Each row comes from the steps of one walk. Every step used is in the known rows, and no mark comes twice. Write the walk behind each row, first mark first.
Known rows
v-j-g: [0.75 -0.94 -0.69 0.28 2.84 -0.28 1.39 -5.60 -3.35 2.48 -0.63 1.42 1.72 1.02 0.17 1.00 -1.10 1.68 -2.86 0.11 -3.11 -0.60 0.99 -0.46 -0.45 -0.15 0.13]
b-q: [1.20 1.12 -0.30 -2.03 0.89 -3.17 -1.40 -1.50 -0.89 -2.59 0.69 -2.17 0.75 -5.17 -0.48 1.60 -0.18 -1.91 -0.97 2.88 2.49 0.24 3.34 -1.85 -1.67 -0.44 -1.03]
q-v-j-g: [0.25 -0.76 -0.61 -0.25 2.16 0.59 1.13 -4.44 -1.06 3.71 -0.28 1.47 2.51 2.98 -0.22 0.25 -1.20 2.65 -2.64 0.72 -2.31 -0.50 -0.91 -1.23 -0.18 0.60 1.01]
q-x: [-2.29 0.17 -0.26 -0.07 -1.90 -1.59 -1.60 -0.73 1.36 -2.37 2.12 0.10 -0.67 -1.79 0.61 0.64 0.72 -2.13 1.70 2.14 1.11 1.76 -0.56 -0.74 -1.02 -0.12 -1.73]
y-a-h-q-x: [-1.39 -0.60 0.98 1.48 -0.92 1.48 -1.87 2.22 1.77 -2.30 0.12 0.11 -1.50 -1.92 0.07 0.45 -0.45 -2.14 1.41 0.47 2.88 2.17 -2.27 1.35 0.86 1.33 -1.68]
b-q-x: [-0.41 0.37 -2.21 -1.59 -1.12 -2.84 -2.53 -0.97 1.23 -2.61 0.92 -1.79 0.32 -3.48 -0.16 0.55 0.10 -2.03 1.24 3.73 3.51 1.23 1.22 -1.64 -1.93 -0.04 -1.87]
u-y-a-h-q: [-1.91 1.49 4.18 -0.05 1.31 1.28 -0.56 0.34 -0.38 -2.94 0.42 -0.50 -2.19 -4.53 0.91 2.23 -1.55 -2.77 -0.37 -1.61 1.10 1.61 0.06 1.13 2.25 0.70 -2.35]
h-q-g-j-v-a: [1.12 -0.52 -3.94 1.45 -0.35 -0.12 0.72 -0.63 -2.08 2.59 -1.56 1.57 2.53 5.91 0.02 -1.90 -0.81 2.02 -0.62 -0.17 -1.25 -0.86 0.08 -0.14 0.44 -1.43 2.59]
g-j-v-a-y: [-0.21 0.22 -2.04 -1.05 0.51 -1.88 -0.05 -3.03 -0.57 0.50 0.50 0.24 -0.74 2.46 2.45 -1.47 1.24 0.74 -1.23 -2.18 -2.25 -0.72 0.83 0.59 0.13 -0.93 2.17]
a-h-q-v-j-g: [1.04 -2.22 -0.48 -0.23 2.37 2.63 0.87 -1.06 -0.09 4.98 -2.65 2.08 2.20 3.57 -1.20 -0.03 -1.92 3.14 -2.57 0.62 -1.23 -1.00 -1.92 1.21 0.63 1.15 2.37]
v-q: [1.01 0.74 1.12 1.50 0.65 -2.38 2.46 -0.38 -1.75 -1.48 0.84 -1.24 -0.64 -1.04 -0.96 0.25 1.98 0.55 -0.42 1.38 -1.33 0.62 2.67 -1.35 0.28 -0.23 -1.38]
a-x-q: [2.04 -1.45 2.29 -0.82 -0.79 1.19 -0.93 1.94 0.49 -1.37 -1.87 -1.02 -1.11 -4.91 -0.18 0.53 -0.08 -1.65 1.85 -1.60 0.20 -1.52 -0.43 2.20 -0.09 0.91 0.55]
u-y-a-x-q-v-j: [-0.48 0.45 2.94 -1.84 0.97 3.20 0.41 -1.08 0.48 -1.12 -0.87 -1.60 0.15 -2.35 0.49 1.12 -1.44 0.93 -0.01 -3.97 -0.28 -1.37 -1.99 0.36 2.14 2.11 -0.54]
u-y-a: [-3.34 3.97 4.83 -0.26 1.18 -1.18 -0.05 -4.64 -1.93 -5.30 3.96 -1.86 -2.58 -5.96 2.62 2.94 -1.09 -3.99 -0.84 -2.04 0.02 2.42 1.16 -2.00 1.71 0.45 -4.74]
g-j: [-0.10 -0.17 0.81 0.87 1.57 -1.05 -0.50 -3.34 -1.42 1.14 0.49 0.99 0.29 -0.62 0.70 1.04 -0.69 -0.14 -1.10 0.12 -1.81 0.38 1.24 -0.52 -1.26 -0.57 -0.83]
g-j-v-a-x: [0.43 -0.53 -0.63 -0.44 -0.32 1.34 1.78 -2.70 -3.67 2.49 -0.59 0.77 0.10 2.41 2.84 -0.34 0.46 1.43 -0.73 -2.27 -1.73 -2.33 1.85 2.74 -1.04 2.27 2.08]
a-x: [-0.70 0.29 3.36 -1.07 -0.01 1.11 0.15 -0.36 -1.17 -1.22 0.75 -0.28 -1.65 -3.45 1.49 1.98 0.54 -1.79 0.05 -0.26 -0.23 -0.49 0.80 2.15 -0.98 1.93 -0.21]
x-q: [1.78 -0.47 1.04 -0.16 -0.63 -1.26 -1.34 0.99 0.60 -2.39 -0.95 -0.79 -0.08 -4.46 -1.01 0.27 -0.29 -1.96 1.21 -0.44 0.12 -0.17 -0.08 -0.86 -0.22 -1.35 -0.59]
y-u: [-3.77 4.48 2.07 -2.00 0.72 -0.44 0.10 -1.80 -0.63 -3.94 1.08 -1.64 -1.60 -4.47 1.92 2.56 -0.60 -3.58 0.29 -0.11 -1.04 1.27 0.78 -1.09 0.33 -0.95 -2.24]
g-j-v-q-h: [1.86 -2.38 -1.66 1.71 1.32 -0.97 1.30 -1.06 -0.01 2.97 -0.44 -0.38 1.17 2.87 0.30 -2.84 1.35 2.13 -0.33 0.65 -0.55 1.14 0.56 0.36 -0.38 -0.61 -1.38]
l-q-g: [-1.05 -0.13 0.38 1.30 -0.35 -0.68 -0.96 1.52 0.78 -0.85 2.52 0.58 0.17 -0.01 -2.77 1.07 -0.11 -0.54 -0.31 2.60 1.47 1.59 -1.18 -2.53 -2.49 -0.17 -1.47]
j-v-a-h-q-l: [1.43 -1.17 -2.28 -1.03 -2.22 1.06 1.32 4.62 -0.96 -0.67 -2.05 1.20 1.19 2.08 1.12 -1.40 0.90 1.19 -0.02 2.21 1.30 -0.54 0.98 1.33 1.40 -1.58 0.99]
y-a-x: [-0.80 1.40 4.67 0.66 0.69 1.72 0.43 -1.64 -2.01 -3.49 1.82 -1.45 -2.37 -4.28 2.39 2.45 0.18 -2.67 -0.86 -2.38 0.40 0.46 0.31 1.33 0.16 2.63 -1.89]
y-a-h-q-b: [-0.11 0.60 1.82 1.52 0.94 -0.51 -0.71 3.61 0.97 1.42 1.60 1.77 -2.04 -1.73 -0.70 -0.08 0.16 -2.19 0.00 -0.24 1.98 0.97 0.20 1.14 1.53 -0.20 -1.58]
v-q-h: [1.01 -0.76 0.47 0.92 0.00 -1.32 1.06 0.97 1.83 -1.63 0.85 -1.63 -0.98 -0.41 -0.52 -1.43 2.43 0.20 1.20 1.36 0.95 2.05 1.36 -1.30 -0.34 -1.06 -2.60]
h-q-v-a-y-u: [-3.18 4.72 -0.01 -3.90 -0.74 -0.13 -0.31 2.48 3.85 -3.82 -0.56 -2.70 -2.24 -0.09 1.25 -0.56 0.82 -1.62 1.76 -1.72 -0.08 -0.44 -0.82 -1.64 2.08 -1.28 1.35]
u-y-a-x-q-g-j: [-0.12 0.00 2.52 0.88 0.91 2.86 -1.70 -2.08 -0.41 -0.34 -1.32 -1.00 -1.37 -2.10 0.54 1.99 -3.31 -1.01 0.42 -4.21 -1.31 -0.06 -2.25 1.80 2.01 0.41 -0.37]

Which walk is each row?
[2.04 -1.60 -1.05 1.04 -0.94 2.42 -0.37 0.19 -0.03 1.03 -2.83 0.23 0.00 2.06 -0.82 -0.13 -1.08 1.20 1.15 -2.83 -1.17 -1.59 -0.90 1.51 -0.18 -0.07 2.93] | v-a-x-q-g-j
[-0.97 0.12 0.35 -1.00 1.06 0.60 0.76 -1.44 0.13 0.66 0.47 0.50 2.21 1.49 -0.32 0.59 0.09 1.83 -1.32 0.51 -0.83 -0.30 -0.60 -1.63 -0.07 0.28 0.43] | q-v-j
[1.13 -1.34 -2.04 0.47 -0.51 2.66 1.00 0.82 -2.11 3.42 -2.47 1.04 1.31 4.92 0.86 -1.21 -0.72 2.02 0.15 -1.52 -0.91 -2.36 -0.48 3.17 0.43 1.07 3.56] | h-q-g-j-v-a-x
[1.85 -2.22 -2.98 -0.42 -1.31 1.51 1.26 3.25 -1.52 1.87 -3.12 1.72 1.70 3.85 1.05 -1.77 0.25 2.69 -0.58 1.34 0.22 -0.93 0.88 1.93 1.20 -1.54 1.57] | g-j-v-a-h-q-l
[1.54 -0.36 -3.05 -0.67 -0.15 1.29 0.49 -1.83 -2.76 2.31 -1.45 -0.40 1.27 2.77 1.08 0.12 -0.74 1.61 -1.09 -0.70 0.26 -2.25 1.75 2.20 -0.90 1.57 3.22] | b-q-g-j-v-a-x
[-3.38 0.67 1.98 -0.08 -0.86 1.13 -1.86 0.79 1.94 -2.96 0.83 -0.55 -2.36 -3.27 1.07 1.15 -1.40 -2.62 1.75 -0.41 2.25 2.32 -1.82 1.23 1.76 1.18 -2.63] | u-y-a-h-q-x
[0.36 0.32 -0.23 0.40 0.13 -2.79 -0.82 3.92 1.21 2.61 1.27 1.52 -0.34 -0.79 -1.65 -1.41 0.64 -1.65 1.44 2.10 1.10 -0.25 1.10 -0.52 0.63 -2.17 -1.27] | h-q-b
[1.13 -0.23 -0.10 0.80 -1.04 -0.02 -2.00 1.77 1.59 -2.16 -1.11 -0.19 0.32 -1.65 -1.88 0.87 -1.19 -1.98 1.22 0.23 0.21 0.62 -2.20 -0.59 0.73 -2.35 0.71] | x-q-g
[-0.73 0.39 0.23 0.69 -0.19 -3.65 -0.05 2.60 1.10 2.60 4.50 1.86 -1.01 -1.30 -2.50 -1.05 2.03 -0.45 0.33 2.63 2.18 0.41 1.89 -2.49 -3.01 -0.13 -3.28] | l-q-b
[0.52 1.18 -0.34 -2.68 -1.95 -1.36 -1.13 1.79 4.56 -3.29 -0.17 -1.60 -1.61 -0.09 0.01 -1.55 1.93 -0.52 1.63 -2.17 0.37 -1.04 -1.12 -1.76 0.60 -1.04 2.40] | x-q-v-a-y
[-1.50 0.30 1.67 -0.69 -0.76 -1.03 -0.40 2.02 2.61 0.10 3.08 -0.02 0.65 -0.49 -2.13 -0.11 0.90 0.54 -0.46 2.93 2.54 0.66 -0.82 -3.71 -3.22 1.87 -2.12] | l-q-v
[0.96 1.27 -0.20 1.71 0.47 -3.74 2.18 1.56 -0.42 2.22 2.53 0.62 -1.38 0.03 -1.55 -1.09 2.55 0.37 0.13 1.65 -0.65 0.17 3.08 -1.18 0.66 -1.38 -1.66] | v-q-b
[0.53 -2.51 -1.88 1.64 1.55 1.83 -1.40 0.34 -1.15 5.01 -2.27 2.53 2.16 3.72 -0.05 0.05 -2.74 1.07 -2.05 0.37 -1.12 0.05 -2.51 3.74 0.85 -0.49 2.70] | a-h-q-g-j-v
[-0.08 -1.43 0.05 -0.96 1.34 2.63 0.38 2.16 1.20 1.79 -1.93 1.27 2.11 2.04 -1.37 0.25 -0.59 2.49 -1.14 0.63 0.21 -0.60 -1.52 0.93 0.75 0.83 1.82] | a-h-q-v-j
[0.08 -0.70 -1.41 0.43 -0.73 2.28 1.36 -1.77 -2.81 2.55 -0.69 1.18 0.28 4.09 1.96 0.16 -0.15 1.50 -0.83 -1.94 -1.62 -1.74 0.05 2.75 -0.41 1.37 3.09] | q-g-j-v-a-x
[1.36 -1.78 0.70 -1.65 0.10 2.90 0.25 1.36 1.33 1.27 -2.60 -0.30 1.68 -0.06 -1.10 -0.07 -0.15 2.15 0.56 -1.58 -0.41 -2.31 -1.80 1.17 0.34 1.45 2.13] | a-x-q-v-j
[1.36 -1.23 1.12 0.04 -1.07 2.40 -1.70 2.72 1.39 -1.43 -1.71 -0.58 -0.45 -2.03 -1.30 1.28 -0.95 -1.57 1.75 -0.99 0.13 -0.60 -2.58 1.95 0.67 -0.44 1.90] | a-x-q-g
[1.08 -0.64 -0.87 3.06 1.54 -0.33 0.82 -1.55 -1.32 1.88 -0.58 0.12 0.49 3.34 -1.43 0.44 -0.68 2.15 -1.23 0.53 -2.53 0.81 0.29 -0.50 0.35 -1.20 0.59] | v-q-g-j
[-0.23 -0.67 -2.34 1.50 -1.14 -2.31 1.05 -0.47 -0.71 0.82 0.79 -0.60 0.55 1.63 0.11 -1.62 1.49 1.01 0.83 2.32 -0.25 1.03 -0.10 0.20 0.34 0.22 -1.03] | j-v-q-x
[1.82 -0.99 -1.53 2.33 2.17 -2.02 2.40 -2.68 -3.80 3.79 -0.68 0.08 1.50 2.67 0.16 -1.35 0.31 2.98 -2.08 0.53 -2.88 -0.43 1.98 0.74 0.26 0.02 0.01] | g-j-v-q
[-1.96 -0.96 -0.64 0.51 -2.11 -1.78 -1.13 1.05 2.00 -1.16 3.05 0.13 -0.52 -1.30 -1.66 -0.55 1.23 -0.46 1.77 3.23 2.88 1.50 -0.48 -2.39 -3.77 1.36 -3.32] | l-q-x
[0.04 1.49 -0.48 -0.75 -1.98 -0.33 1.07 2.56 1.80 -1.51 0.11 -0.15 0.86 2.44 -0.65 -1.62 1.09 0.55 1.28 0.64 1.33 -0.79 0.73 -3.12 0.14 0.00 1.01] | h-q-v-a
[1.85 -0.81 -3.80 1.43 -0.94 -0.06 0.37 -1.55 -1.55 1.98 -2.03 0.96 2.11 4.13 -0.06 -1.62 -0.75 1.81 -0.10 -1.87 -1.57 -1.08 -0.13 -0.16 0.46 -1.38 2.89] | x-q-g-j-v-a
[-0.45 -1.55 0.96 -0.11 -0.58 -1.00 -0.93 1.93 3.08 -1.26 2.69 -0.45 -0.63 -1.88 -1.38 -1.34 1.93 -0.88 1.20 2.54 3.57 2.24 -0.05 -2.47 -4.13 0.31 -4.02] | l-q-h
[-3.30 3.56 -2.35 -1.98 0.64 0.08 -0.35 -2.54 0.33 -0.97 -0.45 -1.03 -1.53 2.64 2.72 0.27 -0.50 -0.81 -0.55 -3.12 -2.95 0.27 -1.15 0.61 1.95 -2.19 2.43] | q-g-j-v-a-y-u
[1.06 1.08 -0.39 -0.96 -2.73 -0.44 0.37 1.63 2.18 -2.29 -0.24 -0.88 0.21 0.41 -0.88 -1.26 1.12 0.16 1.66 -0.90 1.11 -1.02 0.07 -3.07 -0.05 -0.20 1.23] | x-q-v-a
